Each row was made from one path, in order. Every step used is in the known rows, and no mark comes twice. Write each row's path.
Known rows
kagad > tisak > galil > dekag: [-0.38 -2.41  0.49  1.65 -2.58  0.82  0.41 -1.51  1.49 -2.80  3.56 -0.62
  3.19  0.66 -3.44  1.67 -0.72  2.05  4.85  0.96  0.03  3.39 -1.59 -0.47
  0.35  4.35  2.82 -1.05  0.61 -1.34  0.89]
tisak > kada > dekag: [-2.58  1.58  0.46 -1.65  2.24 -2.89  2.25  2.54  6.22 -1.45 -4.97  0.05
  3.29 -0.02 -0.21 -5.45  0.19 -1.54 -7.09 -0.24  1.50 -2.89  2.19  6.15
 -1.90  0.27 -2.27  1.10 -0.37 -1.75 -5.62]
galil > bozi: [ 3.16 -2.69 -1.57 -0.42  2.76  2.19 -4.37  4.42 -3.51 -4.62  1.14  1.76
 -4.48 -1.95  0.23  0.46 -1.21 -1.36 -2.26 -2.22  6.41 -1.13  1.03  4.00
 -1.06  2.77  3.80 -2.06  2.15 -0.43  1.84]
ruven > bozi > galil > tisak > kagad > dekag: [-0.57 -0.57  0.83 -1.09 -1.90  0.87 -0.95 -0.42  3.17  1.86  4.77  1.66
 -0.37  4.19  2.46  2.24 -1.98  1.77  1.67  0.98 -0.87 -0.06  0.40  1.56
  4.48 -1.45  0.84 -0.85 -0.04  3.61  0.23]
kagad > dekag: [-0.49 -4.36  1.29  1.36  0.77  0.74 -1.77  4.55  2.89 -1.66 -1.25  1.92
 -1.91 -2.81  0.28 -0.59 -1.72 -0.91 -1.19 -0.14 -0.33  1.22  4.05  1.23
  2.78  2.90 -1.11 -1.69 -0.70  2.44  0.66]
ruven > bozi > galil > dekag > kagad > tisak > kada: [-0.88  1.51 -1.17  1.17 -0.02  4.42  2.20 -1.28  2.05  2.01  2.17  1.30
  2.18  4.83 -0.36  5.47 -3.84  3.14  3.67  0.67 -2.97 -0.89 -2.36 -1.83
 -0.37 -1.78  3.20 -1.31 -0.30  2.22 -1.19]
kada > dekag: [ 0.91 -0.61  0.43 -1.39  2.12  0.54 -2.76  1.56  3.24  1.04 -3.25  2.32
 -0.17 -3.42  3.27 -5.37  0.31 -3.88 -6.96 -0.07  2.30 -1.83  2.01  3.83
 -0.41  2.53 -2.82  1.80 -0.82 -2.15 -2.20]
kagad > tisak > kada > dekag: [-1.90  1.22  0.76 -0.18 -2.67 -0.78  3.03  0.02  7.54 -1.61 -4.75  0.57
  1.72 -1.42  0.93 -0.86 -1.69  0.00 -3.91 -1.00 -0.58 -0.52  2.03  6.53
 -0.44  2.03  1.53 -0.29 -0.87 -2.15 -5.38]
tisak > kada > dekag > galil > bozi: [-2.55  3.08 -2.06 -2.33  1.71 -3.34 -0.76  1.60  0.44  0.98 -2.69 -1.76
  2.27  0.97 -2.46 -4.88 -0.84 -0.23 -3.67 -0.12  0.46 -2.79 -0.38  3.49
 -4.55 -0.23  3.62  0.80 -0.20  0.61 -5.34]
galil > dekag > kagad > tisak: [ 4.20 -2.80 -1.61  1.27  0.41  3.10  0.99 -2.47 -2.88 -1.16 -0.21  1.71
 -2.29 -2.49 -0.55  2.66 -2.09  1.76  5.88  0.21 -1.01  1.59  1.65 -4.90
  0.75  1.14  0.74 -1.41 -0.58 -0.48  2.29]
kada > dekag > galil > tisak: [ 2.87  1.27 -1.06 -3.75 -0.42 -1.19 -4.09 -2.10 -1.29  3.27 -0.18  0.89
  0.19 -3.59  1.10 -3.16  0.54 -2.04 -2.88  2.09 -0.87 -1.75  0.27  0.13
  1.50  1.47 -0.24  2.44 -1.35  0.36 -1.26]
rabu > dekag > kagad > tisak: [ 1.66 -0.85  4.42  4.61  0.00  3.55  1.99 -0.14 -1.60  1.73 -1.73  0.33
 -2.14 -3.44  2.25  3.43  1.90  0.33 -1.42  0.03 -0.93  1.99 -0.33 -3.40
  0.48 -0.38 -2.53 -0.51 -1.30 -2.67  3.68]
ruven > bozi: [-0.44 -0.15 -0.02 -0.31  2.24  5.32 -1.97  4.66 -0.03 -2.45  0.52  2.83
 -1.57  0.86  2.93 -0.19 -1.32 -0.96 -4.85  1.45  3.22 -1.52  0.54  5.97
  1.05  3.47 -0.35 -0.30  0.93  0.62  1.70]
ruven > bozi > galil > tisak > kagad: [-0.14  1.25  0.60 -1.80 -0.23  1.98 -0.70 -1.00  0.88  0.71  4.56  1.52
  0.18  4.44  2.66  2.48  0.73  0.05 -0.38  0.72  1.78 -1.07 -1.87  2.35
  2.52 -1.55 -0.32  0.25  1.41  0.74  1.03]
rabu > dekag > galil > tisak: [ 2.83 -0.49  4.47 -0.05  1.57  0.57 -2.15  0.94 -4.04  1.69  3.25 -0.62
  0.47 -3.46 -0.90  2.11  3.53  0.27 -2.86  3.04 -0.48  1.14 -1.80 -3.15
  3.11  0.17 -0.90  1.43 -0.28  0.87  3.30]
rabu > tisak > kagad > dekag: [ 0.87 -0.72  6.09  1.90 -1.72 -3.01  4.13  1.81  2.36 -1.16  1.13 -0.24
 -2.70 -0.01  3.10  1.41  2.95  1.77 -2.46 -0.75 -0.54  3.79  1.66  2.13
  1.83 -0.92 -4.82 -0.77  0.50 -1.87  1.76]
dekag > galil: [-2.07  0.52 -0.69  0.17  1.65  1.53 -2.01  2.24 -4.88  0.15 -1.51 -1.01
  1.56 -2.68 -1.39 -1.63  4.09 -2.94 -1.71  0.57  0.24  0.13 -2.79 -1.47
 -0.50  1.53 -0.82  2.07  0.98  1.23  3.00]
dekag > kagad > tisak > kada: [-2.32  1.71 -1.07  2.10 -2.12  0.91  5.74 -0.64 -0.43 -2.80 -5.61 -1.49
 -0.56 -0.24 -0.23  2.85  0.00  0.55  1.14 -1.93 -1.37 -0.15  0.72  0.37
 -1.89 -1.09 -0.86 -0.97  0.11 -1.80 -0.63]
kada > dekag > kagad: [ 0.85  0.80 -1.25  0.19  1.92  1.00 -1.22 -1.17 -0.12  3.37 -5.14  1.34
 -1.82 -2.69  3.57 -5.18  0.32 -3.55 -4.16 -0.30  0.64 -2.60  1.25 -0.88
 -1.79 -0.64 -4.61  2.15 -2.10 -2.49 -1.10]
kagad > dekag > galil > bozi: [ 0.38 -2.96 -1.65  0.97 -0.04  0.50 -4.86  3.40 -3.52  0.98  1.43  0.02
 -2.98 -2.17 -2.01 -0.34 -2.55  0.71  2.84 -0.22 -1.39  1.03  0.75 -1.36
  0.45  2.08  5.33 -1.64 -0.97  5.43  1.40]
galil > tisak > kada > dekag > kagad: [ 2.21  2.38 -1.85 -3.71  0.15 -3.43  2.19 -2.69  1.72 -1.59 -2.32 -0.57
 -0.14  0.46 -0.02 -1.61 -1.55  0.31 -2.18  0.75  0.40 -3.52  3.38  2.40
 -0.33 -2.43 -2.33  0.18 -0.65 -1.62 -4.31]

Which path is each row?
[-0.27 -0.11 -0.21  1.99  0.32  0.85  2.85 -2.46  1.90  1.18  0.07 -0.23
  3.16  1.65 -2.64  4.87 -1.17  1.16  4.82 -1.97 -3.06  0.12 -2.38 -6.38
 -0.82 -3.40  0.90 -0.46 -0.14  0.77 -0.21]  bozi > galil > dekag > kagad > tisak > kada
[-3.12 -2.68  1.00  0.58 -0.03 -2.71  3.06  1.64  2.45 -1.13 -1.30 -0.52
 -0.67  1.15  0.79 -5.15  1.71  0.67  1.66 -0.14  0.33  2.10  3.55  0.54
  1.55  0.04 -2.89 -0.66  0.07  0.77  0.21]  tisak > kagad > dekag
[-2.03 -0.72 -1.13  0.79  1.11 -0.69 -3.50  2.14 -2.63 -3.63  3.22 -2.42
  0.39  2.84 -2.84 -1.23  0.17 -0.56  0.02 -1.02  5.66  0.28 -2.93  2.97
 -3.74  2.42  2.76 -0.29  2.68 -2.18  1.25]  tisak > galil > bozi
[-1.97  0.44  1.32  0.94  2.33  5.83 -3.39  3.36  1.92  1.25  1.63  2.48
  1.01  1.85  2.53  2.62 -0.03 -2.80 -4.31 -0.15  1.80 -1.99 -3.25  2.65
  0.73  0.90 -0.08  0.74  0.95  1.39  1.85]  ruven > bozi > galil
[ 0.64 -0.17 -2.83 -0.51  1.74  1.68 -4.65  2.87 -7.27 -0.74  1.10 -0.75
 -1.53 -1.95 -1.76 -0.19  1.28 -1.46  0.17 -0.75  2.35 -0.40 -2.55 -0.05
 -2.05  1.39  4.71 -0.15  1.27  1.87  2.45]  dekag > galil > bozi
[-4.47  3.81 -0.61 -1.54  1.22 -3.48  1.67  1.14  2.44  1.45 -4.84 -1.82
  5.16  0.54 -1.86 -5.82  1.66 -1.20 -4.98  0.87 -1.39 -2.40 -0.38  2.43
 -3.05 -0.27 -0.54  2.47 -0.10  0.33 -5.08]  tisak > kada > dekag > galil
[ 0.50  2.96 -0.50 -1.84 -0.02 -2.37  0.14 -3.63  3.21  2.60 -1.30 -0.74
  2.20  1.49  0.30  1.39 -0.17 -2.31 -2.13 -1.33 -1.33 -3.73 -0.91 -1.85
 -0.64 -5.31 -2.27  1.40 -0.86 -0.75 -3.41]  bozi > galil > tisak > kada > dekag > kagad
[-0.06  1.79 -2.50  1.02 -3.04  0.23 -1.69 -4.28 -0.60  2.98 -1.37 -1.12
 -1.96  0.58  2.04 -1.93 -2.86 -0.19  1.37 -1.40  0.14 -0.77 -1.01  0.14
 -4.33  0.88  2.33  0.13 -2.17 -3.71 -2.02]  kada > dekag > kagad > tisak > galil > bozi
[ 2.00 -1.53 -0.50  1.69  4.21  2.72 -1.07 -0.96 -1.70  2.64  1.37  1.14
  1.16 -0.12 -1.52  2.20  0.66 -1.93  3.10 -1.50 -0.48 -0.55 -2.41 -8.55
 -0.65 -3.11 -2.42  0.75  0.23  0.68  2.92]  bozi > galil > dekag > kagad
[ 1.82 -0.93 -2.07  0.46  0.74  0.50  4.72 -1.81 -0.21 -2.57 -0.97  0.10
  0.22  0.15 -2.58  2.18 -2.57  3.66  5.47  0.06 -1.75  0.93  1.95 -3.12
 -0.71 -0.81  1.41 -2.13 -0.02  0.18 -0.70]  galil > dekag > kagad > tisak > kada
[-1.24 -0.84 -0.45 -1.84 -1.98 -3.38  0.25  0.98  0.63 -1.02  0.65 -1.85
  1.14 -0.39 -4.02  0.94 -1.82  1.91  2.81  2.04 -4.16  0.66  2.63 -0.64
  3.46  0.36  2.17 -1.24 -0.74  5.70 -1.49]  kagad > dekag > galil > tisak > kada
[ 1.90 -0.07 -1.08 -2.49 -0.59  0.45 -2.84 -0.35 -5.71 -1.80  1.67 -0.77
 -0.32 -3.11 -1.37  1.56  2.13 -1.31  0.32  1.63  0.32 -0.39 -0.88 -1.29
  3.35  1.08  0.69  1.21  1.25  1.73  2.97]  dekag > galil > tisak
[-4.87 -0.72 -0.18  0.73 -0.61 -3.15  2.45  0.50 -1.21  1.89 -1.17 -2.21
  1.19  0.75 -0.76 -5.11  3.44  1.30  3.74  0.88 -2.53  2.59  0.98 -3.00
  0.58 -0.69 -1.15  0.42 -0.28  2.71  0.89]  tisak > kagad > dekag > galil
[-1.09  0.67 -2.60  3.15 -3.35  1.37  0.37 -2.62 -4.59 -0.78 -0.02 -2.67
 -2.41  1.56 -0.61  3.11 -1.07  0.38  5.01 -1.93  1.07  1.55 -2.54 -0.93
 -3.54  0.46  2.80 -1.19  0.23 -3.21  2.19]  dekag > kagad > tisak > galil > bozi
[ 1.25  0.37  3.80  1.22 -2.41 -3.48  1.43  0.90 -3.29  0.92  3.96 -1.04
 -3.95  1.07  1.24  2.28  1.86  3.47  1.15 -0.67 -1.24  3.53 -1.15  0.30
 -0.52 -1.62  0.70 -1.25 -0.08  0.41  2.32]  rabu > tisak > kagad > dekag > galil > bozi
[-2.01  2.01 -0.95  1.78 -3.12  0.10  0.61 -4.65  1.81  4.10 -3.59 -1.42
  0.64 -0.54  2.04 -2.97 -0.51 -1.62  0.27 -0.33 -1.84 -0.27 -1.17 -0.66
 -2.96  0.70 -2.16  1.89 -2.30 -4.06 -1.90]  kada > dekag > kagad > tisak > galil
[ 0.99 -0.16 -1.19  0.87  3.62  5.95 -1.88 -0.07 -1.43  3.50  3.30  2.86
  0.48  3.14  0.81  2.60 -2.18  0.60  1.96  1.08 -0.38 -1.81 -2.51 -4.01
  0.15 -1.53 -0.28  0.05 -0.20  2.55  2.24]  ruven > bozi > galil > dekag > kagad
[ 2.37 -1.05  0.22 -3.36 -0.39 -2.27  1.71 -1.73 -1.43 -4.90  1.48  0.12
 -1.41  0.17  0.92 -1.47  3.12  0.16  0.80  0.40  4.09  0.73  2.44  2.57
  2.82 -0.31 -2.35  0.01  2.12 -2.28  1.30]  galil > tisak > kagad
[-2.03 -2.12  0.03  1.41 -0.58  0.09 -2.28  3.36 -1.27  1.67 -1.37  0.11
 -0.02 -2.68 -1.80 -1.10 -0.16 -0.19  1.05  1.10 -3.63  1.50  0.94 -2.47
  2.35  2.08  0.37  0.16 -1.49  4.53  1.28]  kagad > dekag > galil
[-2.54  3.17 -1.29 -0.38  2.16 -2.85  3.74 -0.34  2.89  0.83 -6.58 -1.28
  1.67  0.82  0.26 -5.47 -0.14 -1.17 -4.53 -0.68 -0.16 -3.64  1.57  2.01
 -3.58 -2.49 -3.71  1.43 -0.97 -2.41 -4.60]  tisak > kada > dekag > kagad
[-2.77 -1.38 -1.49  0.34 -0.60 -2.92  0.26  0.45 -3.39  1.08  1.22 -2.03
 -1.64  1.38 -1.33 -4.24  0.74  2.26  5.41 -0.06 -0.53  2.18  0.87 -1.63
 -0.91 -0.94  3.00 -1.07 -0.04  2.99  0.64]  tisak > kagad > dekag > galil > bozi
[ 1.20 -0.13 -1.02  1.70  0.13  6.95 -1.08 -1.44 -0.30  3.24  3.49  3.06
 -0.04  2.21  1.49  6.01 -3.61  1.63  3.90  0.34 -2.09 -0.42 -2.38 -3.76
  1.02 -0.46  2.73 -1.06 -0.71  2.31  1.90]  ruven > bozi > galil > dekag > kagad > tisak
[ 2.19 -1.41 -0.29  2.74  0.48  3.61 -0.34 -3.07 -0.40  2.74  1.10  1.60
  0.66 -1.16 -0.58  5.60 -0.54 -0.75  4.91 -1.95 -2.25  0.90 -2.49 -8.16
  0.93 -1.91  0.46 -0.43 -0.80  0.50  2.49]  bozi > galil > dekag > kagad > tisak
[ 0.47  1.84 -1.39 -4.01 -1.17 -3.59 -0.71 -4.24 -1.31  3.62 -0.13 -0.80
  0.94 -1.35  1.67 -6.09  2.88 -0.65 -0.57  2.12 -0.29 -0.85  0.07 -0.23
  0.39 -0.89 -1.20  2.49 -0.96 -0.67 -2.28]  kada > dekag > galil > tisak > kagad
[ 0.46 -2.00  1.52 -0.65 -1.42 -2.55 -0.51 -1.97  3.18  1.06  2.89  0.30
  0.20  1.15  0.19  1.89  1.09 -0.64  2.55 -1.28 -0.67  0.98  0.90 -2.20
  4.26 -2.79 -1.14 -0.31  0.30  1.76  0.54]  bozi > galil > tisak > kagad > dekag
[ 1.85 -3.10  0.29 -2.29 -1.82 -3.54  1.60 -1.35  1.36 -3.07  2.07  0.36
 -2.28  0.09  0.88 -1.19 -0.14  2.51  3.19  0.77  0.60  1.82  5.18  1.26
  4.51 -0.18 -1.25 -1.31  0.35  0.96  0.43]  galil > tisak > kagad > dekag
[-0.74 -0.79 -0.54  2.03 -3.81  1.07 -2.07 -0.01 -0.69 -3.59  2.29 -1.61
 -0.51  0.61 -1.46  3.23 -1.14  0.53  2.54 -1.68  2.82  2.57 -2.34  3.65
 -2.01  4.41  5.76 -1.83  1.53 -2.49  0.67]  kagad > tisak > galil > bozi
[ 2.33  0.91  0.07 -4.77  0.11 -3.92  0.63 -0.46  4.72 -3.36 -1.12  0.45
  0.89 -0.32 -0.14 -1.79 -1.54  0.27 -4.72  0.85  1.63 -2.76  3.69  6.08
  1.49  0.31 -1.01  0.06  0.36 -1.49 -4.98]  galil > tisak > kada > dekag
[ 0.65  2.07  6.12  0.48  0.26 -2.15  4.30  4.51  2.67 -5.63 -0.65 -0.80
 -0.01  0.18  0.23  4.51  2.77  0.21 -7.87 -1.15  1.27  0.70 -0.69  6.17
 -0.76 -0.59 -3.91 -0.15  2.44 -3.41  0.07]  rabu > tisak > kada
[ 2.61  0.52  3.84  2.26  0.19 -1.16  2.16 -1.31 -2.82 -0.88  4.61 -2.25
  0.34  2.36 -1.47  3.53  2.07  1.90  0.94  0.77 -0.42  2.75 -3.63 -3.82
 -2.06 -1.25 -4.89  0.94  0.95 -3.88  3.37]  rabu > tisak > galil > dekag > kagad
